In the rows, 100 means zero.
Known rows, with every way that one mark hangs from another
q_32(q_89(q_534 q_727)): [109,119,62,98,36,79,86,90,104,120,92,107,116,102,108,103,85,81,81,91,109,110,94,72,98,108,90]
q_727(q_89(q_489 q_534)): [109,123,102,107,74,82,74,89,89,123,93,141,86,106,98,103,90,93,95,80,122,115,99,76,90,91,77]
q_32(q_89(q_489(q_293) q_727)): [121,110,73,107,33,92,61,96,107,111,101,125,135,106,113,97,112,90,107,106,114,99,98,76,93,112,86]
q_32(q_727(q_89(q_489))): [117,104,104,111,74,89,60,89,89,127,104,135,84,107,91,91,84,81,108,88,126,103,98,98,91,85,88]
q_727(q_89(q_534)): [100,116,93,104,73,83,85,95,92,124,98,131,72,101,93,99,74,94,89,82,114,116,95,97,92,92,95]
q_16(q_822(q_539(q_290 q_303))): [100,75,105,103,112,131,103,108,93,85,101,62,85,93,99,81,132,95,111,100,83,93,105,158,98,87,107]
q_822(q_489 q_539(q_290 q_303 q_534)): [107,74,132,89,136,132,133,106,95,98,105,77,87,91,106,92,133,104,98,118,79,80,127,128,98,78,101]
q_89(q_534): [96,109,84,101,83,93,91,91,94,104,102,107,89,96,96,103,90,99,94,89,108,105,94,89,100,102,100]
q_539(q_822): [87,92,91,103,96,104,86,84,86,90,105,89,89,92,93,98,105,106,98,85,111,109,104,108,93,103,111]
q_534(q_489 q_539(q_303 q_822)): [90,97,106,104,103,106,86,104,98,66,86,85,106,106,96,95,84,102,107,98,96,87,88,86,117,94,106]
q_16(q_822(q_489 q_539)): [97,93,122,102,119,106,85,110,106,139,125,90,112,91,95,108,141,107,106,102,100,88,100,154,107,104,113]
q_727(q_89(q_489(q_293) q_534(q_822))): [108,134,78,104,84,75,68,101,104,114,94,139,105,115,108,115,88,98,98,92,116,127,83,77,95,117,80]
q_89(q_534(q_489(q_293) q_539)): [96,128,91,106,90,88,76,112,116,84,100,130,119,110,98,112,81,110,108,107,100,93,67,74,122,112,98]
q_822(q_539): [96,98,108,110,118,107,76,105,98,126,118,110,103,94,96,100,96,98,104,102,96,79,102,130,103,96,133]
q_534(q_489(q_293) q_539): [96,113,113,113,101,97,79,115,116,93,106,134,119,107,93,102,75,111,117,111,99,83,74,90,119,108,117]
q_539(q_303 q_534 q_822): [93,77,83,93,84,118,116,93,83,60,91,64,64,93,100,88,102,95,96,88,97,108,117,109,89,96,96]
q_822(q_489(q_293) q_539(q_290 q_303)): [114,76,104,95,117,135,98,112,104,88,117,90,107,95,112,92,149,120,114,134,81,74,111,150,103,86,102]
q_727(q_89): [100,102,115,111,84,93,86,98,91,131,105,135,72,97,88,90,68,94,100,85,111,105,103,112,91,87,113]
q_16(q_822(q_489)): [96,90,121,100,92,102,100,100,100,125,117,87,99,90,90,102,130,109,106,91,111,104,99,126,102,104,98]
q_822(q_489 q_539): [101,96,124,101,131,105,83,106,105,142,126,111,118,92,99,110,118,110,103,113,98,74,106,130,108,94,122]
q_489(q_293): [100,94,86,108,78,107,81,101,101,96,116,116,94,95,98,94,99,109,113,106,105,95,95,118,98,107,116]
q_303(q_539(q_290 q_534(q_822(q_489)))): [80,97,135,88,166,94,167,90,104,99,94,92,103,90,94,109,108,114,88,93,91,109,114,114,88,110,117]
q_303(q_539(q_290 q_534(q_489 q_822))): [74,108,123,99,173,81,165,95,104,92,81,92,104,98,89,107,73,100,92,84,91,109,109,83,93,109,113]
q_539(q_303 q_534(q_489) q_822): [94,87,93,97,102,104,122,99,89,69,87,62,80,100,98,96,94,94,98,90,100,103,116,76,99,93,79]
q_822(q_489(q_293) q_539(q_534)): [106,94,111,97,121,112,98,116,111,117,128,109,106,94,106,109,131,114,104,122,92,82,110,139,102,106,109]
q_534(q_489(q_293)): [100,104,94,111,96,93,85,109,109,105,112,114,107,101,96,102,92,109,115,106,108,92,95,87,108,104,99]
q_32(q_89(q_489(q_293) q_534 q_727)): [124,124,52,100,22,83,60,93,109,100,94,121,135,110,119,106,119,90,96,101,115,110,91,63,96,117,66]
q_534(q_539(q_290 q_303) q_822): [90,95,126,100,123,117,116,102,97,70,83,93,104,104,98,89,69,98,104,106,78,97,80,97,110,97,135]
q_539(q_290 q_303 q_534 q_822): [93,70,99,91,103,130,138,84,75,46,84,56,59,90,100,80,117,99,94,89,91,116,124,106,82,87,90]
q_32(q_89): [105,101,108,107,75,97,98,89,90,121,106,116,99,95,96,92,64,88,97,99,114,100,110,97,93,97,120]
q_32(q_727(q_89)): [107,98,95,109,71,90,74,95,92,126,110,124,69,102,87,87,68,81,101,90,118,104,94,120,95,86,107]
q_539(q_303 q_534 q_822(q_489(q_293))): [105,75,80,86,80,124,113,102,97,58,106,67,82,94,110,97,140,117,102,112,97,105,115,125,93,102,78]

Rows
[107,95,86,96,122,110,81,124,117,109,119,89,127,105,116,111,120,112,110,134,82,79,95,140,116,107,116]  q_534(q_822(q_489(q_293) q_539(q_303)))
[94,94,118,94,138,100,152,105,96,88,79,66,92,104,98,98,74,89,96,100,86,110,110,55,102,94,92]  q_539(q_290 q_303 q_534(q_489 q_822))
[114,108,104,114,71,96,62,101,97,115,107,148,90,106,99,94,99,103,114,96,119,106,101,106,87,97,89]  q_727(q_89(q_489(q_293)))
[114,118,51,102,42,87,53,98,112,93,98,116,122,107,113,108,136,103,102,95,109,105,82,68,102,117,68]  q_89(q_489(q_293) q_534 q_727)
[104,81,109,98,104,117,89,117,105,114,116,68,103,95,103,98,143,102,111,110,90,79,103,161,110,92,101]  q_16(q_822(q_489 q_539(q_303)))
[104,89,92,88,101,109,123,115,110,89,106,80,99,101,110,106,109,108,103,120,88,102,101,105,104,111,98]  q_539(q_303 q_534(q_822(q_489(q_293))))
[105,78,108,103,121,129,101,102,91,89,102,84,90,94,103,82,111,98,107,112,79,79,112,133,99,79,119]  q_822(q_539(q_290 q_303))
[75,84,103,95,136,110,149,74,85,54,86,80,73,85,90,91,117,111,90,74,97,116,122,132,72,104,110]  q_303(q_539(q_290 q_534 q_822))
[103,134,100,103,97,70,79,93,95,132,88,134,101,112,101,116,74,90,90,81,117,126,88,60,95,106,86]  q_727(q_89(q_489 q_534(q_822)))
[101,95,108,94,139,104,93,116,109,125,112,82,124,102,109,112,107,102,101,121,84,78,100,125,116,98,123]  q_534(q_822(q_489 q_539(q_303)))
[98,90,114,87,115,103,134,108,101,107,99,74,95,98,104,106,93,97,94,108,91,101,107,91,104,101,104]  q_539(q_303 q_534(q_822(q_489)))
[117,110,95,106,47,87,73,88,100,127,94,119,130,104,107,97,99,80,99,95,116,99,105,62,93,103,92]  q_32(q_89(q_489 q_727))
[79,81,121,87,145,110,154,77,90,70,94,80,86,83,94,100,140,123,88,84,100,110,128,135,77,101,97]  q_303(q_539(q_290 q_534 q_822(q_489)))
[100,87,71,97,87,110,110,108,98,54,93,67,84,102,105,96,108,104,106,102,99,104,110,91,98,103,74]  q_539(q_303 q_534(q_489(q_293)) q_822)
[98,67,116,82,112,131,145,86,81,64,93,54,72,89,103,90,140,111,92,100,94,110,128,107,86,85,76]  q_539(q_290 q_303 q_534 q_822(q_489))
[90,104,133,102,140,102,120,109,105,81,79,94,118,110,95,96,62,97,106,108,81,93,81,65,120,94,119]  q_534(q_489 q_539(q_290 q_303) q_822)
[101,83,119,98,113,114,148,101,89,78,84,74,74,98,95,85,89,93,101,100,90,97,120,67,97,78,83]  q_539(q_290 q_303 q_534(q_489))
[92,133,65,98,96,58,86,105,119,128,86,91,136,112,103,124,83,89,85,86,102,111,75,33,120,120,84]  q_89(q_534(q_489 q_822) q_727)
[121,102,98,108,62,92,76,81,89,115,104,118,113,104,101,93,84,74,105,101,128,96,105,83,93,94,95]  q_32(q_89(q_489) q_727)
[114,81,96,92,102,125,102,122,110,94,119,89,96,96,112,100,132,110,109,130,82,74,112,144,104,96,99]  q_822(q_489(q_293) q_539(q_303 q_534))
[101,126,99,107,89,71,90,102,99,132,93,130,85,107,91,107,66,93,92,83,117,111,96,67,103,89,79]  q_727(q_89(q_534(q_489)))
[101,130,59,94,60,66,90,94,109,130,87,97,131,108,110,115,72,78,76,92,105,122,84,60,104,122,97]  q_32(q_89(q_534(q_822) q_727))
[74,95,111,98,155,97,153,81,92,63,82,78,87,91,89,99,109,110,92,75,101,112,123,100,82,100,92]  q_303(q_539(q_290 q_534(q_489) q_822))
[74,99,117,96,157,94,161,88,98,84,86,94,89,92,91,98,82,101,90,83,90,114,109,115,83,112,128]  q_303(q_539(q_290 q_534(q_822)))
[92,112,120,99,119,97,86,113,121,108,114,127,135,104,101,115,93,120,108,120,94,95,70,107,119,122,132]  q_534(q_539 q_822(q_489(q_293)))
[110,128,69,100,54,65,87,97,110,129,87,104,130,108,106,111,78,81,84,92,112,105,95,40,108,104,75]  q_32(q_89(q_534(q_489) q_727))
[103,94,106,103,125,105,111,119,103,105,99,83,94,102,101,98,85,86,104,108,86,72,113,96,110,86,103]  q_822(q_539(q_303 q_534(q_489)))
[105,122,48,101,58,76,71,110,121,103,98,104,123,109,107,113,113,103,99,98,104,102,78,60,114,115,69]  q_89(q_534(q_489(q_293)) q_727)
[83,107,139,103,141,105,111,96,99,96,92,114,112,101,90,100,69,102,99,98,88,105,78,88,108,108,142]  q_534(q_539(q_290) q_822)
[116,122,59,106,65,72,68,107,108,111,105,125,87,115,97,104,79,90,102,99,121,111,81,89,106,97,65]  q_32(q_727(q_89(q_534(q_489(q_293)))))
[98,131,91,101,90,69,72,101,106,114,92,132,98,117,92,109,42,79,88,90,107,118,57,95,113,108,115]  q_32(q_727(q_89(q_534(q_539 q_822))))
[93,90,122,95,119,125,96,91,100,65,107,107,113,95,99,100,142,134,106,111,97,104,90,122,102,107,103]  q_534(q_539(q_290 q_822(q_489(q_293))))
[107,89,119,99,133,122,93,105,106,112,125,108,117,92,105,103,148,125,109,126,90,83,109,143,101,97,109]  q_822(q_489(q_293) q_539(q_290))
[101,74,114,96,95,128,143,94,84,70,89,77,59,91,97,78,98,94,99,98,86,102,119,100,87,81,99]  q_539(q_290 q_303 q_534)
